What can hang from each mark
fone: nukagov sifenon
tenip: gadup
lasebuk: dulis
gadup: tenip
dulis: fosum gadup lasebuk nukagov sifenon
nukagov: fone
fosum: dulis
sifenon: dulis fone

Known rows, with every way that one mark hangs from another
dulis(fosum gadup): [-0.41  0.54 -0.31  1.32  0.09  0.84  1.43 -1.86 -0.52  1.39 -2.27  0.88
  1.08 -0.61 -0.13 -0.25 -0.32 -2.65 -0.30  1.43  1.53  1.60]
fone(nukagov): [-3.44  1.42 -1.45  4.03  1.14  0.56  0.89 -3.35 -1.16  0.71 -8.91 -1.57
  4.49 -0.86  2.55  4.50  1.49 -3.06 -1.75  0.28  1.88 -0.19]
sifenon(dulis(fosum gadup) fone(nukagov)): [-0.42  0.66  1.19 -1.62 -1.58 -0.16  1.08 -2.77 -1.23  3.57  0.22 -0.80
  2.06 -1.05  1.81  1.81 -2.26 -4.15  3.93  2.38  2.54 -0.05]
fosum(dulis(gadup lasebuk sifenon(fone))): [ 1.82 -1.50  1.51 -0.84 -2.31  0.53 -0.25  1.43  1.53  3.74  0.16  3.04
  4.53 -1.90 -2.74  0.66 -2.17 -2.90  0.96  4.63  2.23  0.05]
dulis(fosum gadup nukagov): [-0.99 -0.28 -1.25  0.31  0.11  1.08  1.81 -0.70  0.42  1.08 -3.38  0.72
  0.91 -1.32 -2.57 -1.65 -2.44 -3.55 -0.23  3.03  2.42  2.73]
tenip(gadup): [-0.75  0.45 -0.94  4.09  2.00  0.65  0.80 -1.47  0.49  2.05 -1.73 -1.04
  2.22 -0.45  4.54  2.28  0.99 -3.31 -2.07  3.12  0.80  0.28]
dulis(fosum gadup nukagov sifenon): [ 0.32  0.14 -1.02 -2.19 -0.57 -0.66  1.19  0.16  1.02  1.88 -2.37  1.17
  2.14 -1.66 -6.22 -0.22 -2.86 -2.73 -0.64  1.74  2.92  3.12]
fone(nukagov sifenon(dulis(fosum gadup(tenip) lasebuk))): [ 2.12  1.27 -0.52 -0.23 -3.98 -2.70 -0.43 -1.91 -5.38  1.95  1.29 -0.56
  4.60 -2.70 -4.57 -0.05 -2.83 -3.31  2.56  0.89  3.79  1.61]
sifenon(dulis(gadup lasebuk)): [ 0.74 -0.27  3.20  1.63 -2.82 -0.32  0.26 -0.63 -1.36  2.29 -2.25 -0.57
  2.45 -2.12  0.24  1.15 -1.48 -1.56  2.04  2.93  2.25  0.03]
fone(nukagov sifenon): [-2.92  0.73 -4.23  3.50  1.24  0.82 -0.04 -4.25 -3.00  1.58 -4.99 -1.29
  5.16 -0.52  0.75  6.04  2.64 -3.94 -3.09 -0.76  2.04  0.55]
fone(sifenon): [-1.48  0.40 -3.53  3.15  1.42  1.90 -0.12 -3.70 -1.86  2.20 -1.53 -0.46
  2.92 -0.29  1.41  7.50  3.82 -3.34 -2.99 -1.94  1.35  0.93]
lasebuk(dulis): [-1.68  0.15 -0.58  5.37  0.85  2.74  0.87 -2.76 -0.98  0.68 -5.29 -1.50
  4.48 -1.50  1.63  5.39  2.43 -2.30 -0.03  0.80  2.43 -0.91]
nukagov(fone(sifenon(dulis(fosum gadup lasebuk)))): [ 1.80 -0.62 -0.56 -3.02 -4.37  1.08  0.52 -1.70 -4.28  4.42  7.76  1.65
  0.11 -1.93 -2.91  0.44 -2.53 -2.56  0.46  0.73  2.84  1.54]
lasebuk(dulis(fosum sifenon)): [-0.15  1.51 -1.25  0.47  0.12  0.99  0.80 -1.99 -0.35  1.59 -2.27 -0.51
  4.43 -2.01 -3.40  4.42  0.27 -0.63 -0.13 -1.41  3.20  0.09]
nukagov(fone(sifenon(dulis(fosum gadup(tenip) lasebuk)))): [ 3.68  0.63  0.08 -1.90 -5.43 -0.50  0.10 -1.49 -5.77  3.22  8.78  1.75
  0.55 -2.40 -4.22  1.60 -2.31 -3.54  2.23  0.03  3.32  2.19]
fosum(dulis): [-1.79  0.16 -2.21  5.43  0.49  2.97  0.76 -1.10  0.85  0.54 -6.47 -0.24
  4.25 -1.49  3.83  3.18  0.31 -3.37 -2.48  0.96  1.78 -0.68]
lasebuk(dulis(fosum gadup nukagov)): [-0.66 -1.34 -1.22  1.77 -0.31  2.08  1.94 -0.65 -0.53  0.62 -3.28 -0.13
  3.00 -2.19 -4.20 -2.22 -2.67 -3.39  1.28  4.55  3.65  1.63]
nukagov(fone(sifenon(dulis))): [-0.39  0.36 -2.15  0.94 -1.93  2.51  0.17 -3.66 -3.69  3.79  4.35 -0.87
  0.96 -1.04  2.62  9.16  1.69 -3.88 -1.53 -2.27  2.42  0.21]

Rows
[-0.23  0.09 -1.52 -3.32  0.31  1.53  1.05 -1.19  1.60  3.32  0.86  0.36
  3.11 -1.99 -4.66  4.92 -1.01 -2.68  2.19  0.56  3.71  0.81]
lasebuk(dulis(fosum nukagov sifenon(fone)))
[ 1.64 -0.34  0.86 -2.11 -0.83  0.88  0.73 -1.46 -0.08  3.67  2.94  1.49
  3.29 -1.25 -4.04  2.78 -0.29 -2.66  3.07  2.37  2.84  0.48]
lasebuk(dulis(fosum gadup sifenon(fone)))
[-0.40  0.44 -2.39  0.28 -1.67 -0.33  0.32 -3.32 -3.95  2.58  0.06 -1.45
  3.86 -1.38 -1.14  1.47 -1.77 -3.96  0.13  0.77  3.12  1.04]
fone(nukagov sifenon(dulis(fosum gadup)))
[-1.16  1.04 -1.32 -2.10 -2.17  2.20  2.11 -1.67 -0.62  2.67  1.23 -0.73
 -1.04 -2.19  0.54  3.26 -3.20 -3.19  0.44 -0.87  3.39  1.25]
sifenon(dulis(fosum nukagov(fone)))
[-1.18  0.23  0.36 -0.72 -0.31  1.56  0.80 -1.89  1.35  3.52 -0.60 -1.68
  1.02 -1.40  3.14  7.99 -0.06 -4.14  2.73  0.64  2.64  0.02]
sifenon(dulis(nukagov) fone)
[ 2.08  1.01  0.81 -0.60 -2.07 -1.77  0.39 -1.77 -2.60  2.10  0.99  0.63
  5.89 -2.05 -5.91  2.43 -1.21 -4.08  4.74  2.54  3.89  0.68]
lasebuk(dulis(fosum gadup(tenip) sifenon(fone(nukagov))))
[ 1.75  0.54  0.44  1.25 -1.63 -2.18  0.21  0.40 -0.70  0.70 -3.16  0.54
  3.64 -1.95 -6.18  3.44 -0.91 -4.19  0.88  2.17  3.19  3.08]
dulis(gadup(tenip) nukagov sifenon)
[-2.13 -1.08 -1.77  2.73 -0.71  3.98  1.93 -1.58 -1.41  1.21 -2.51 -0.35
  2.29 -2.17 -1.05  3.90 -0.27 -3.92 -0.32  2.65  3.48  0.38]
lasebuk(dulis(nukagov(fone)))
[-0.80 -1.41  0.77  1.25 -1.06  0.31  0.95  0.59  0.25  1.27 -5.03  0.97
  2.27 -2.02 -3.60 -1.72 -2.13 -2.77  0.13  5.07  2.34  2.02]
dulis(gadup lasebuk nukagov)
[-0.51 -1.73 -1.29  0.25 -1.92  3.26  2.52 -0.62 -1.81  1.34  0.81  1.24
  1.04 -2.24 -4.26 -2.30 -3.25 -4.12  0.93  4.98  3.78  1.81]
lasebuk(dulis(fosum gadup nukagov(fone)))
[ 0.27 -2.10 -1.59  0.41 -2.90  2.05  1.17  1.79  0.42  1.90 -1.20  2.25
  3.08 -2.38 -4.27 -0.18 -4.28 -4.96 -2.27  5.16  3.40  1.75]
fosum(dulis(gadup nukagov(fone) sifenon))
[ 1.28 -1.13  0.80  1.57 -2.51  0.06 -0.13  1.82  0.59  1.72 -3.95  2.08
  5.57 -2.56 -3.94 -1.38 -2.92 -1.82 -1.28  4.16  2.51  0.43]
fosum(dulis(gadup lasebuk sifenon))
[ 1.52  1.66 -1.76  1.31 -2.80 -1.89 -0.09 -3.11 -5.43  1.44  1.12 -1.42
  4.38 -1.88 -2.29  2.59 -1.47 -4.73  1.79 -0.10  3.60  1.65]
fone(nukagov sifenon(dulis(fosum gadup(tenip))))
[ 3.26  0.52  1.57 -5.26 -2.72 -2.56  0.29  1.08  0.50  3.25  3.10  3.15
  1.74 -2.28 -8.53  0.61 -3.07 -3.22  4.10  2.29  3.20  3.28]
dulis(fosum gadup(tenip) lasebuk nukagov sifenon(fone))
[-0.13 -0.73 -0.11  0.16 -0.49 -0.63  0.67  0.13  0.79  1.69 -4.19  0.57
  3.21 -1.53 -4.93  2.47 -1.32 -3.24 -0.98  2.98  2.67  2.47]
dulis(gadup nukagov sifenon)
[-0.14  0.77  0.10 -3.25 -0.55 -1.27  0.68 -2.03 -0.16  3.75 -0.32  1.43
  3.32 -0.59 -3.10  1.92 -1.29 -3.50  1.54  1.82  2.25  1.18]
dulis(fosum gadup sifenon(fone(nukagov)))
[ 1.78  0.44  0.22  2.50 -4.01 -2.61 -0.97 -1.88 -5.62  1.73 -0.38 -1.06
  5.74 -2.55 -3.24  2.67 -1.17 -3.93  2.34  2.17  3.58  0.97]
fone(nukagov sifenon(dulis(gadup(tenip) lasebuk)))
